Every row comes from one small tree of marks. The marks that hang from a mark follow it in brackets, in the order of their numbers. Every link used is in the known rows. Which tree was each row made from?
Known rows:
j_562[j_227[j_748 j_894] j_970]: [ 15.8  -2.6  -8.0  -1.1  21.2 -11.1  23.2   5.2  10.3  -9.6  17.2   7.3
   7.8  -2.4   6.8  16.8 -16.9 -25.6  15.6]
j_562[j_227[j_748] j_970]: [ 12.2  -6.3 -15.2 -28.3  29.0 -12.2  13.9  -4.7  -0.2 -13.1   8.2   7.8
  -6.1   5.5  10.0  -7.3 -14.0  -7.5  10.1]
j_227[j_894]: [ 24.3 -13.3  32.4 -19.4   5.2   7.5  -2.0   2.1   6.5   9.8   1.5   9.7
 -11.1  -6.4  16.8  17.2 -37.0  11.2  42.8]
j_894[j_227[j_748] j_356 j_970]: [  0.4  13.6   6.5  -2.3  27.3   4.7   1.9 -10.1 -27.8  10.4  15.5  19.6
  11.6  -2.1 -17.3 -14.6   5.7  23.7  27.4]
j_562[j_227 j_970[j_748 j_894]]: [  7.4  -8.0 -22.1 -13.5   9.2   2.6  20.2 -20.2  27.9  31.2   3.3  -3.7
   8.4  -6.4   7.2 -23.6 -11.6  -2.5 -14.1]
j_227[j_748]: [ 24.2 -11.0   9.9 -30.8  19.7  -2.1  -1.8 -11.1  -5.7  -8.2   1.4  15.6
   7.0   5.1  14.1  -0.9 -27.2  30.5  34.5]
j_413[j_562[j_970[j_894[j_227 j_356]]] j_594]: [-25.2   5.0  23.8  17.6 -10.5  18.1 -17.2  -9.6   4.9  29.2   4.1 -19.9
  -2.7   3.8  -4.9  -1.1  -0.8  10.9   4.0]
j_562[j_227[j_748 j_894]]: [ 39.6  -9.1 -17.0  -0.3  15.3 -13.7  19.8   7.1   3.5   1.7   9.9   9.1
  13.2 -18.3   0.5  16.1 -21.2  12.5  11.2]
j_413[j_562[j_227] j_594]: [  2.0 -14.4 -10.4 -24.9   4.4 -10.7 -17.4   3.0   3.0  19.1 -12.3 -15.8
 -24.2  -0.7  13.2  -3.3 -10.0  36.7   1.5]
j_413[j_562[j_970[j_748]]]: [  8.3  -6.6  -4.0 -49.5   7.0  10.5 -11.0 -22.0  19.0   4.7  -7.1  -1.1
   8.0  27.8  26.3 -16.4 -13.6   1.8  27.7]
j_970[j_748 j_894]: [ 21.4 -11.9   5.8 -18.1  -1.0  13.6   2.8 -28.3  22.4  35.5  -4.7   3.6
  22.1  -7.3  10.5 -17.0 -25.2  39.4  10.8]
j_413[j_562[j_970] j_594]: [-28.8  -5.7  25.7 -23.5   7.0   5.4 -24.7  -8.1   8.9   4.1  -6.2 -14.9
 -28.6  29.5  29.3   5.1 -15.4   4.3  31.4]
j_227[j_894[j_356 j_970[j_748]]]: [  5.1   8.9   9.0  13.8   8.4  19.4  14.2 -18.5   2.9  29.7   8.2  10.6
  51.3   9.0  -3.4  -3.5   2.7   2.5  32.3]
j_413[j_562[j_970[j_894[j_356]]] j_594]: [-29.0  -1.6  31.2  11.7 -16.6  27.8 -19.4 -13.8  13.3  13.2  -9.0 -22.4
  12.2  22.8  13.7   6.6  -8.4   1.3  11.9]
j_227[j_748 j_894[j_970]]: [  1.4   6.4  21.2   3.7  23.9   1.6   3.8   0.6  -2.0   8.9  19.2  16.9
  -2.1   5.8  11.8  22.0 -16.7   0.2  44.6]
j_413[j_562[j_227 j_970[j_748 j_894]] j_594]: [-11.5  -2.0 -22.9   3.8  -2.4  -0.9   1.9 -18.8  35.3  41.8  -4.1 -26.0
  13.0   4.6   9.1 -13.3   3.6  11.9 -20.8]
j_562[j_227]: [ 20.8 -19.1 -10.1 -45.7  16.3  -5.5   0.2   1.7  -3.6   7.2  -6.8   7.0
 -27.5 -12.9  10.9 -17.6 -25.7  25.8   8.7]
j_478[j_594]: [  6.5 -14.4  23.5   1.2  16.2  -5.8 -20.8 -27.3   4.9   7.3   6.0   1.5
 -10.4  12.4  12.1 -19.9 -25.3  32.5  27.3]

Which tree is each row?
[ 28.3  -1.6  -3.5   4.1  -5.2  17.7  10.6 -28.2   5.5  45.2   3.5   4.6
  46.6 -22.2 -21.1 -28.9  -6.8  44.9  -0.4] : j_970[j_748 j_894[j_227 j_356]]
[  6.9  -2.6 -15.4   7.2   5.7  11.1  22.9  -9.7   4.4  -5.0   2.4  -1.1
  29.5  -3.1  -4.0  -5.3  -6.2  -9.8 -10.2] : j_562[j_227[j_748] j_970[j_894[j_356]]]
[-10.7  10.1 -12.7  18.6  16.3 -14.9  -1.4  12.5   9.2  23.2  12.1  -8.9
  -2.8   2.2   4.3  26.0   8.7   9.1   8.4] : j_413[j_562[j_227[j_748 j_894[j_970]]] j_594]
[-31.7  -6.2  31.6  -3.8  -6.4  15.6 -25.4  -8.2  23.9  20.8  -5.1 -22.5
 -28.1  19.4  25.7  10.3 -20.1   7.3  16.8] : j_413[j_562[j_970[j_894]] j_594]
[ -1.2 -12.7  -8.0 -36.3  -4.0  11.7  -9.0   5.2  22.6  10.1 -12.9 -13.3
 -42.0  -1.8  20.9  -7.5 -20.9  -5.1  -5.1] : j_413[j_562[j_227 j_970[j_894]]]
[  0.8  12.4  -6.5  -6.8  21.4  10.5   4.3 -24.2 -13.0  39.4  12.1  15.2
  25.2  -2.3 -17.8 -37.2  12.9  27.0  20.3] : j_894[j_227 j_356 j_970[j_748]]
[ 10.2  -9.9  -2.8   0.4  -3.5  -9.9  -6.2  12.3  13.2  23.2  -5.2 -17.1
 -12.0  -9.3   9.9  21.7 -12.6  20.0   9.3] : j_413[j_562[j_227[j_894]] j_594]
[ 14.5  -6.6  21.3   0.8  -6.0  20.9  -3.5  -8.3  -8.3  28.2  -0.2   4.6
   2.6 -24.4 -14.4 -16.1 -19.5  39.1  10.5] : j_970[j_894[j_227 j_356]]
[ 22.6 -10.6  -0.4  -2.1 -10.5  26.4   9.9 -31.9  11.6  32.0  -8.2   2.6
  55.6  -2.1  -1.8 -20.1 -11.6  36.9   6.9] : j_970[j_748 j_894[j_356]]
[ 27.8  -0.3   1.4  -7.5  15.2   1.9   3.2 -13.0 -24.2  -2.5   8.3  16.0
  31.5 -10.6 -16.9 -12.6  -9.2  34.2  23.2] : j_894[j_227[j_748] j_356]
[  2.7   1.9   0.4   4.3  11.1   9.5  13.0  10.7  -8.6  17.8   5.5   7.3
   0.7  -8.2  -5.1   3.8   0.4 -10.7  16.6] : j_562[j_227[j_894[j_356 j_970]]]
[  7.6   4.3  -8.5   0.9  27.8 -11.0  16.1  10.5   0.4  10.8  16.7  12.9
  -5.6 -10.2   0.1  13.2  -6.1  -2.5  18.0] : j_562[j_227[j_748 j_894[j_970]]]
[  1.9   1.7   6.2 -10.9  10.5   7.2   8.0 -23.8  22.6  41.1  16.6   3.0
   1.4 -10.6  -2.5 -26.9 -15.3  13.1   5.6] : j_562[j_970[j_748 j_894[j_227]]]
[ 23.3  -2.1  11.0  -3.6  10.5   0.5   0.3  -9.2   1.6  22.8  12.4  10.8
  -6.6 -25.5  -7.9  -6.6 -26.1  43.6  10.2] : j_970[j_894[j_227[j_748]]]
[ 43.6  -9.8 -25.6 -16.7   2.9  -9.1   7.0  13.4   9.3  -4.7  -4.4   0.9
   6.4 -11.5   7.5  21.9 -16.7  15.5  11.4] : j_413[j_562[j_227[j_748 j_894]]]
[-18.8   9.0  16.3  14.0   5.6  -2.4 -13.7  -8.8  14.7  23.5  14.7 -14.7
  -8.7   1.0   0.7   6.1  -8.2  17.4   5.2] : j_413[j_562[j_970[j_894[j_227[j_748]]]] j_594]
[  3.9   4.1   4.7   7.1   1.0  19.9  13.8 -29.8  11.3  34.5  10.4   2.3
  38.6  -6.9 -14.2 -28.4  -3.8   5.5   3.3] : j_562[j_970[j_748 j_894[j_227 j_356]]]
[ 22.7  -1.0   7.8  12.7   1.7  12.6   6.3 -13.9 -10.2  16.8   6.0  10.0
  28.9 -22.1 -20.1  -7.6 -12.0  39.1   6.6] : j_970[j_894[j_227[j_748] j_356]]
[-10.7   7.3  20.1 -16.9  20.7  13.5  -9.5  -4.7 -25.6  20.2   8.2  15.0
 -17.6  -3.2 -11.3 -23.6  -0.8  20.4  30.9] : j_894[j_227 j_356 j_970]
[  8.2  -5.5   1.5   6.7   4.8   8.5  20.5   5.8   0.8  -3.0   3.8  -0.3
  10.2  -1.7   0.1   7.5  -9.9 -35.6  15.6] : j_562[j_227[j_894[j_356]] j_970]
[ 20.2  -0.6 -10.5  17.9  11.6   1.2  28.0  -1.6  -0.6 -16.3  11.6   5.5
  41.5   1.9  -5.1  15.6  -3.9 -31.5  13.4] : j_562[j_227[j_748 j_894[j_356]] j_970]
[-17.9  -5.7  -4.4 -24.6  10.2  -7.4 -13.2   2.6   9.8   7.8  -4.7 -18.9
 -30.8  14.4  19.4  -2.9  -4.6  -1.5   6.2] : j_413[j_562[j_227 j_970] j_594]
